What can hang from each mark:
G: S
A: R
S: C G U Z
Z: S
C: S
F: R S W
R: A F
U: S
L: W
H: W
W: F H L

Every row comes from one small tree of marks. The marks that hang from a mark follow it in brackets, in alphabetical order. Every link used is in the known rows. Which tree was each row made from?
(in the rows, 128 means zero)
Known rows:
F[S W]: [108 152 118 130 167 164 174 139 142 111  93 141 123  97 128 141 168 130
 108 152 168 125 128 136 113 118 127  88 118 138 124 117 150 133  97 116
 127 116 141 119 146 120 141  88 154 125 102 100 122 113 161 100 113 190
 167 158 122 151  88 137 162  96]
W[F H L]: [155 107 147 115 138 172 149 142 111 132 111  79  86 143 125 144 116 123
 123 115 161 139 145 131 102 149 178 210  64  94 149 115  97 135 120 109
  84 103 137 125 167 163 198 163 135 112 100  97  90 152 184 135 105 133
 122 131  95 159  54 182 108 128]
S[C G U Z]: [ 98  65  93  38 171 125 202 166 107 155 134 147 149 111 155 150 158 230
  66 202 193 128 111 107 149 158 148 144  88 119 112 170  96 144 163 156
 123  73  93 119 143 168 115 113  58  74 128  77 129 130 210 116  91 142
 160 138 106 160  52 195 107 112]
G[S[C U Z]]: [147  83 113  60 149 155 194 148 129 134 134 138 159 125 161 135 150 194
  92 149 185 126 131 120 147 165 147 140  57  84 134 166 124 140 155 157
 163  95 102 110 138 141 122 101  79  89 130  66 122 119 218 120 119 150
 141 141 121 135  56 174 103 112]
H[W[L]]: [141 117 140 120 113 177 143 146 129 124 108 141 105 119 148 114 123 126
 123 128 154 123 130 165 120 159 167 170 103 131 129 137 102 100  99 109
 127 137 120 115 137 131 158 160 115 107  95 106 131 122 176 136 104 128
 133 135 123 125  79 151 142 128]
S[U Z]: [130 104 112  81 147 135 139 142 115 148 119 147 147 121 153 146 119 183
  94 171 178 132 131 135 121 162 139 129  90 117 129 145 125 136 116 143
 152 100 126 100 122 150 133 102  97  92 149  81 117 126 174  90  99 156
 138 138 107 142  85 157 106 117]
R[A]: [136 121 137 132 147 167 124 128 130 153 134 143 119 120 147 129 126  97
  91 152 166 135 154 169 132 129 112 143  75 141 132 120 124 143 120 112
 112 119 102 119 119 151 137 125 122 139 145 114 135  91 144 100  95 149
 124 130 132 127 102 132 147 108]
A[R[F[W]]]: [ 54 162 137 115 112 158 187 120 150 112  93 141  91  85 116 180 145 139
  84 122 151 117 135 143 131 115 124 137 102 129 130 142 138 160 112 121
 104 115 148  97 102 137 130  76 125 132  90 107 121 120 141  79 108 150
 140 150 113 122  72 144 150  82]
S[C U Z]: [112  86  97  60 163 134 182 151 114 151 132 137 147 114 155 147 141 204
  87 182 192 120 123 118 140 167 131 144  86 104 125 176 119 132 139 167
 147  73 109 105 143 153 119 104  73  88 151  83 125 114 203 117  92 144
 160 131  96 140  78 173 104 103]
G[S]: [168 115 138 117 130 182 153 121 126 128 121 143 146 134 139 127 139 128
 102 116 147 133 142 127 137 148 135 128  62 106 130 113 138 134 131 111
 150 141 104 104 121 126 141 110 127 124 106 100 129 119 166 116 136 141
 118 140 142 135  91 144 128 124]
Z[S]: [151 115 133 117 157 192 127 102 111 147  93 152 136 114 122 139 141 128
  67 133 159 124 131 135 100 152 125 122  81 129 115 134 120 126 115 102
 142 130 104  95 104 138 144 118 130 139 144 108 112 115 143 138 117 132
 118 128 109 132 101 143 145 111]
Z[S[U]]: [131 105 114  99 164 170 141 111 108 148  83 143 136 112 138 151 121 143
  75 142 167 133 134 140 112 145 114 123 100 126 107 135 123 125 110 117
 155 114 103 103 113 142 124 110 110 102 140  92  95 120 162 128 110 141
 122 129 106 129 105 156 127 115]
W[H]: [151 109 120 140 137 176 117 122 112 128 128 115 112 157 134 130 132 112
 110 142 174 141 141 109 117 148 135 145  73 113 145 110 114 124 126 119
 118 106 128 102 151 152 159 131 125 123 115 111 108 127 168 123  99 127
 132 123  91 153  86 156 114 131]
L[W]: [144 128 115 126 136 177 112 111 115 132 116 157 116 136 132 151 135 141
 101 158 163 107 124 137 137 134 123 142  95 129 121 105 137 125 121  96
 135 123 133  71 144 122 137 127 112 136 117 100 138  92 150 111  97 150
 152 121 105 134  84 137 130 106]
W[F[S[C]] H]: [146  90 121 115 158 172 187 128 122 118  84  85 107 165 137 147 152 151
 117 132 178 133 124  97 108 121 122 176  75  88 147 130 114 139 142 120
  92  62 128 134 181 151 183 132 121 119 125 106  96 138 210 122  98 170
 141 132  91 156  59 177 143 100]
R[A F[S[G]]]: [112  98 132 121 130 148 184 121 160 127  88 156 106  92 169 163 147 111
  93 148 173 140 126 147 139  69 100 134  74 150 127 117 130 157 138 105
  79  87 121 137  97 170 134 116 102 144 118 108 111  94 161  83 112 202
 118 139 129 135  84 147 177  91]
C[S[Z]]: [171 103 142  92 128 165 125 123 139 142 133 162 148  91 130 124 146 182
 104 161 161 135 128  88 120 173 147 134  72 113 157 147 133 108  92 123
 146 135 125 110 106 145 137 110 123 125 140  84 141 112 155 109 114 143
 129 123 107 140  71 149 129  98]
Z[S[C]]: [133  99 119 101 172 188 159 109 103 141 102 140 138 116 123 139 161 144
  61 135 171 116 122 122 117 156 116 134  85 112 112 159 113 124 138 126
 137 111  92 103 122 144 135 118 104 132 140 108 119 104 171 159 106 123
 136 127 101 130  83 158 139 103]
H[W[F[R] L]]: [139 113 164 116 112 186 187 160 141 123  78 133  88 106 130 137 115 170
 113  95 151 118 134 181 108 150 173 200 109 135 147 141 116 110 102  95
 109 108 133 110 140 132 183 161 121 119 125 109 125 139 180 109 100 150
 121 143 166 114  77 161 181  99]
U[S[Z]]: [146 103 144  93 108 146 130 131 149 141 145 155 120 128 114 132 143 159
  88 150 168 140 118 118 113 176 138 117  60 133 134 167 125 124 124 124
 163 106 112 101 113 117 146  93 134 134 127  80 143  93 160 108 134 132
 119 141 117 123  69 169 110  91]
U[S[C G]]: [101  78 125  78 136 137 189 141 135 144 152 150 117 124 107 138 172 173
  81 159 164 141 102  89 145 148 120 132  82 140 103 158  99 125 170 126
 122  90  70 125 138 122 121 105  94 117  80  90 146  96 189 130 137 110
 140 140 118 132  67 199 120  94]
R[A F[S[Z]]]: [138 103 134 119 122 157 160 123 167 128  94 160 109  97 179 160 141 111
  91 141 186 138 131 168 122 101 116 133  55 133 147 139 138 161 116 127
 107  80 150 124  92 168 149 108 113 154 156  98 112  83 160  75 100 214
 116 139 113 124  77 136 169  73]
H[W[F[R]]]: [145 112 155 129 112 189 170 139 137 125  69 146 108 136 133 140 123 179
 104 114 147 123 131 166 112 146 142 178 111 147 147 132 127 115 105  86
 121 105 120 107 136 130 167 146 113 125 149 124 137 139 172  86  89 162
 121 142 173 113  85 142 194  98]
R[A F[S[U] W]]: [ 79 133 112 122 132 147 190 134 178 123  89 151  98  65 173 170 135 101
 106 152 192 127 138 177 138  68  92 123  99 149 130 115 159 157  97 132
 104  78 139 145 118 160 111 107 104 118 130  86  90  96 177  74 102 233
 147 149 131 126  75 136 163  73]
H[W[F[R[A] S]]]: [148 105 156 138 125 182 191 147 166 118  57 149 100 125 158 141 127 155
 115 119 161 126 129 189 107 115 126 168 103 159 151 132 137 124 101  85
  98  85 132 125 135 136 171 135 127 139 160 116 125 119 176  76  85 203
 117 140 180 112  92 138 223  79]
R[A F[S W]]: [ 89 143 130 140 127 165 178 122 174 115  94 152  94  71 162 162 149  87
  99 145 184 125 141 180 129  74 105 119  87 151 135 114 156 158 101 116
  99  92 140 140 115 159 132 108 125 149 127 103  99  89 162  84 100 227
 142 150 131 129  78 129 172  72]
F[R[A] S[G]]: [112 102 140 135 172 153 213 154 164 127 101 164 100  84 146 157 158 154
  99 146 177 133 129 153 122  91 111 110 108 170 132 116 149 143 129 107
  79  88 127 113 104 137 148  85 137 141 129 106 128 104 149  74 105 191
 129 138 158 144  92 154 211  77]
S[C G Z]: [119  76 115  62 164 146 192 153 112 143 137 146 144 118 140 144 178 214
  59 190 186 125 105 104 138 165 162 141  74 110 123 176  92 149 172 148
 118  90  95 109 131 161 134 114  80 113 126  94 149 127 187 124  98 134
 157 139 100 165  52 185 123 109]
F[R[A] S W[H]]: [108 140 133 166 165 175 184 161 176 103 106 131  78  86 137 155 152 117
 120 145 212 127 143 162 108  99 125 113 108 165 161 118 159 151 102 124
  82  76 158 114 146 136 156  91 164 146 128  92  92 108 168  75  84 207
 157 131 141 141  56 146 197  73]
Z[S[C U]]: [117  93  99  80 177 166 174 121 105 149  94 137 141 105 139 148 144 159
  67 146 181 124 123 123 125 148 106 138 100 119 100 156 112 126 134 140
 145  97  91 113 128 147 115 115  79  98 136  89  98 113 191 149 112 129
 140 118 100 129  84 168 127 105]
U[S]: [135 118 139 109 115 149 135 120 143 137 138 150 111 129 105 135 141 126
 101 134 152 144 123 106 121 151 107 117  80 140 113 133 129 120 119 111
 148 118  97 111 121 110 136  98 133 133 103 100 141  89 159 113 139 119
 119 137 128 117  93 166 118  97]
F[R S[C U Z]]: [101  89 106  86 189 136 241 176 147 121  93 146 126  84 154 164 157 226
 102 153 201 123 113 116 124 134 111 116 113 127 137 165 162 130 122 160
 132  48 147 100 133 127 143  72 102 105 153  77 109 111 199  83 100 184
 160 130 128 134  76 176 171  62]
L[W[H]]: [152 116 102 138 131 190 100 113 115 125 126 135 103 163 135 143 131 127
 110 157 185 117 122 115 126 132 134 156  82 119 141 106 123 128 128 103
 120 105 146  71 166 137 151 144 112 135 107  94 110 107 170 118  89 141
 145 109  85 148  60 149 113 119]
F[S[G] W[H L]]: [105 126 117 120 164 163 186 165 141 103 112 110  91  89 130 139 171 128
 120 161 190 130 121 125 108 114 182 128  93 131 135 121 112 137 119 123
  74 108 145 133 164 148 168 121 150 101  47  77  87 148 190 130 112 173
 167 143  91 187  34 188 134 115]

Write each row's tree:
[144 103 153 133 154 173 208 161 145 107  79  85  70 108 123 155 129 150
 134  90 176 134 139 129  89 122 156 188  90 113 165 117 135 130 106 111
  70  72 170 119 162 140 219 137 159 126 110  92  78 148 184 112 116 174
 124 131 112 152  56 186 168  90]	W[F[R S] H L]
[124  83 118  80 178 177 183 119 105 144  98 150 139 103 124 145 174 164
  48 155 174 118 107 117 125 146 137 134  89 125 103 158  93 135 165 114
 117 108  73 107 118 152 132 124  90 123 116 103 118 122 172 157 112 120
 134 130  97 146  68 178 142 109]	Z[S[C G]]
[130  89 120  76 144 139 162 136 132 147 123 166 146  77 136 139 142 198
 110 174 155 140 125  67 142 134 114 135 106 133 128 116 120 112 108 116
 122 130  90 134 120 154 104 117  89  77  97  81 119 128 177 107 126 142
 133 123 128 151  80 169 118 113]	C[S[G U]]
[167 107 115 130 133 189 131 108 126 110  86 117  98 173 137 149 137 148
 114 148 178 114 114 125 102 108 131 175  77 112 144  98 128 139 125  85
 101  86 161  96 180 134 177 144 127 134 124  91  97 119 184 107  93 192
 142 122  86 151  61 156 138  98]	L[W[F[S] H]]
[101  71  97  63 181 160 189 131 104 149  96 147 142 101 141 151 158 183
  52 170 179 129 112 112 133 137 122 134 101 130  96 155  94 133 158 128
 124  99  73 120 127 156 111 120  69  86 119  83  97 129 193 151 107 129
 141 122 100 144  71 187 126 112]	Z[S[C G U]]
[156 105 150 114 114 180 175 142 139 114  65 121 103 129 154 124 126 145
 127 117 148 125 119 166  98 132 163 186  94 122 131 134 106 109  95  89
 111 118 133 133 152 131 188 161 124 111 111 104 121 129 194 124 108 173
 129 148 137 132  75 158 174 108]	H[W[F[S] L]]
[145  72 123  57 137 135 151 145 135 150 131 168 157  76 139 140 142 222
  98 193 171 140 119  76 133 158 148 135  86 127 140 143 114 122 117 129
 132 114 104 121 110 158 116 109  87  80 123  62 127 134 178  98 114 154
 132 128 109 158  63 171 110 104]	C[S[G U Z]]
[103 130  88 125 161 155 161 148 138 107  91 115 115 113 146 142 143 132
 125 168 197 132 129 123 112 108 125 108 110 130 131 112 138 135 102 131
 120  90 149 129 174 139 137  97 135  90  97  79  74 134 200  99  99 197
 169 134  99 160  64 158 131 105]	F[S[U] W[H]]
[123 142 108 145 157 177 149 139 141 102  95 118 111 119 133 137 158 113
 121 153 187 128 127 119 102 117 137 107 100 127 141 113 140 134 106 121
 112 104 148 119 166 136 154  99 158 124  93  95  98 131 181 108 101 186
 165 142 102 163  67 149 145 104]	F[S W[H]]
[103 136 113 143 126 167 172 122 151  96  84 126  99 101 149 160 150 103
 111 136 190 133 124 120 119  94 120 125  89 120 146 111 149 142 106 116
 106  88 163 123 142 155 149 107 127 133  94  99  83 121 180  97 113 197
 154 147  97 147  57 145 147  94]	R[F[S W[H]]]
[ 95 143 124 130 127 159 190 121 153 106  75 151 111  81 139 165 156 122
  99 131 170 123 125 136 124  94 109 110 101 133 131 118 158 139  98 118
 121  98 147 125 121 137 139  97 124 135 101 106 103 110 163  91 124 209
 152 158 119 132  80 133 158  82]	R[F[S W]]
[129  89 133  72 130 142 164 140 145 139 155 144 122 132 117 134 163 171
  78 158 181 135 107 102 127 178 135 126  57 119 130 187 114 131 148 149
 154  80  99 109 129 123 138  99 110 131 127  80 146  83 193 125 127 122
 137 137 102 119  58 186 112  78]	U[S[C Z]]
[ 79 140 135 119 188 157 241 186 159 101  97 148  90  36 119 164 169 179
 107 136 178 121 124 143 118 109 163 111 136 159 128 135 157 132 107 116
  82 105 155 115 131 123 163  97 157 116  68  85 113 136 165  99 123 191
 168 159 149 161  52 178 183  75]	F[R S[G] W[L]]
[113 148 123 134 150 176 141 152 128 118 139 100  87  98 118 134 138 101
 117 139 190 128 143 144 115 147 179 148  89 121 142 128 115 136 108 135
 106 117 140 116 167 151 161 137 152 112  75  86  94 136 179 141 101 138
 159 139  99 160  35 168  99 121]	F[W[H L]]
[109 109 123 132 176 147 199 164 166 131  95 154  98  78 161 160 126 147
 120 136 182 137 146 158 123  91  85 114 119 162 135 113 169 134 100 127
 104  75 136 119 118 133 133  79 129 121 153  96 103  94 167  63 104 198
 132 126 155 120 107 148 193  72]	F[R[A] S[U]]
[160  85 142  72 134 156 145 132 137 141 133 170 154  87 129 129 163 209
  89 179 161 134 113  76 125 168 163 135  75 124 147 147 109 123 117 115
 127 125 107 115 100 157 135 117 110 117 122  78 140 124 157 107 119 141
 130 130 110 156  64 163 124 107]	C[S[G Z]]
[121  68 127  57 131 131 179 150 139 142 156 156 126 121 113 139 180 199
  62 178 182 139  95  91 133 168 148 128  65 130 116 188  98 138 171 137
 132  81  85 116 123 136 133 102  95 117 102  77 149  98 190 123 126 123
 138 147 109 137  44 205 105  85]	U[S[C G Z]]
[ 66 150 132 125 107 168 173 120 147 107  96 118  80 111 122 174 141 127
  94 125 165 120 134 133 125 117 132 148  90 118 143 134 126 164 123 122
  93 106 156  97 116 147 141  91 124 129  78 101 102 133 154  92  91 145
 137 141  90 131  48 151 138  94]	A[R[F[W[H]]]]
[ 71 122 134 103 120 146 216 123 153 104  66 144  94 101 139 182 158 155
  88 124 143 129 111 112 128  92 107 128  99 130 121 129 131 161 135 108
  88 108 145 107  92 137 145  75 112 126  80 109 125 125 143  76 121 161
 124 142 104 135  84 158 172  89]	A[R[F[S[G]]]]
[157  88 126  73 136 145 131 133 137 147 134 158 153  85 141 137 131 201
 112 175 169 136 132  83 127 166 135 134  86 116 152 144 132 115  86 137
 154 117 118 114 114 153 121 106 107  95 139  67 123 113 181  98 113 152
 130 124 109 140  74 154 109 101]	C[S[U Z]]
[ 45 145 122 107 134 157 234 131 165  97  75 128  89  80 131 177 175 151
  88 122 163 111 115 128 130 101 107 129 103 120 122 151 142 160 123 134
 100  88 152 112 122 129 131  61 115 131  85  98 118 110 172  90 112 173
 163 150 102 124  62 156 175  62]	A[R[F[S[C] W]]]
[160 105 124 140 143 189 166 126 142 107  73 124  94 149 127 166 134 173
 118 131 183 116 119 123 108 105 128 176  93 126 157 100 154 134 125  86
  92  65 172  83 166 126 188 133 131 142 135  88  97 120 173  85  98 195
 140 119 112 142  53 157 172  79]	L[W[F[R S] H]]
[166 109 122 128 126 190 106 108 113 125 103 117 100 176 126 156 124 149
 108 149 171 116 127 127 121 130 146 188  71 111 145 101 116 140 131  90
 101  96 148  90 176 147 167 152 109 129 126  94 109 125 179 108  86 161
 138 117  92 149  55 155 123 113]	L[W[F H]]
[125  95 109  78 153 161 193 143 122 135 126 133 148 124 155 130 146 164
 104 130 163 126 136 106 154 144 117 143  77  95 120 131 130 134 151 144
 151 103  88 126 145 132 108 111  82  82 103  81 115 117 218 130 131 143
 138 134 131 128  77 169 109 116]	G[S[C U]]
[128  83 129  84 172 157 227 138 119 127  77 123 129 131 134 150 170 193
  85 152 153 125 113  98 120 113 121 159  90 116 119 131 114 143 152 106
  94  77 103 139 158 146 158 118 103 108 116 107 130 131 197 120 112 175
 144 147 127 159  79 178 159  93]	W[F[S[C G]]]
[ 96 147 137 143 159 178 184 172 144 114 133 117  71  72 105 151 135 134
 123 123 196 122 147 147 116 143 174 146 108 140 156 131 141 131  98 130
  90 101 156 101 151 134 169 119 157 123  86  87  91 141 167 120  97 142
 159 135 120 151  40 169 140  96]	F[R W[H L]]
[149 108 156 109 106 183 157 146 126 132  83 124 103 131 137 126 117 142
 115 120 146 125 133 174 107 153 174 205  91 119 135 141  96 114 103  94
 113 122 114 128 151 139 178 177 115 111 113 110 127 143 192 126  95 147
 121 144 141 126  70 160 155 118]	H[W[F L]]
[110  76 124  89 188 147 252 171 145 116 102 160 123  85 138 163 189 239
  77 162 191 127  98 105 124 137 136 113 102 135 139 170 143 136 153 136
 104  56 132 101 116 131 158  80 108 129 132  92 134 117 179  93 109 173
 155 141 121 153  59 182 193  69]	F[R S[C G Z]]
[158  87 133  78 145 173 181 138 130 132 134 138 154 133 148 123 170 178
  83 134 176 123 127 119 137 172 157 139  46  83 138 162 124 140 156 144
 156 106 107 101 127 137 141 109 102 122 129  83 137 115 195 127 124 139
 132 142 119 138  57 166 114 109]	G[S[C Z]]
[140 105 164 134 145 178 174 161 144 135 120  90  60 111 128 156 108 119
 122 105 183 139 161 174 106 125 166 211  70 125 169 128 116 147 120 118
  62  78 144 123 151 163 200 156 143 134 132  93  85 134 176 114  93 150
 112 124 139 139  50 180 154  94]	W[F[R[A]] H L]
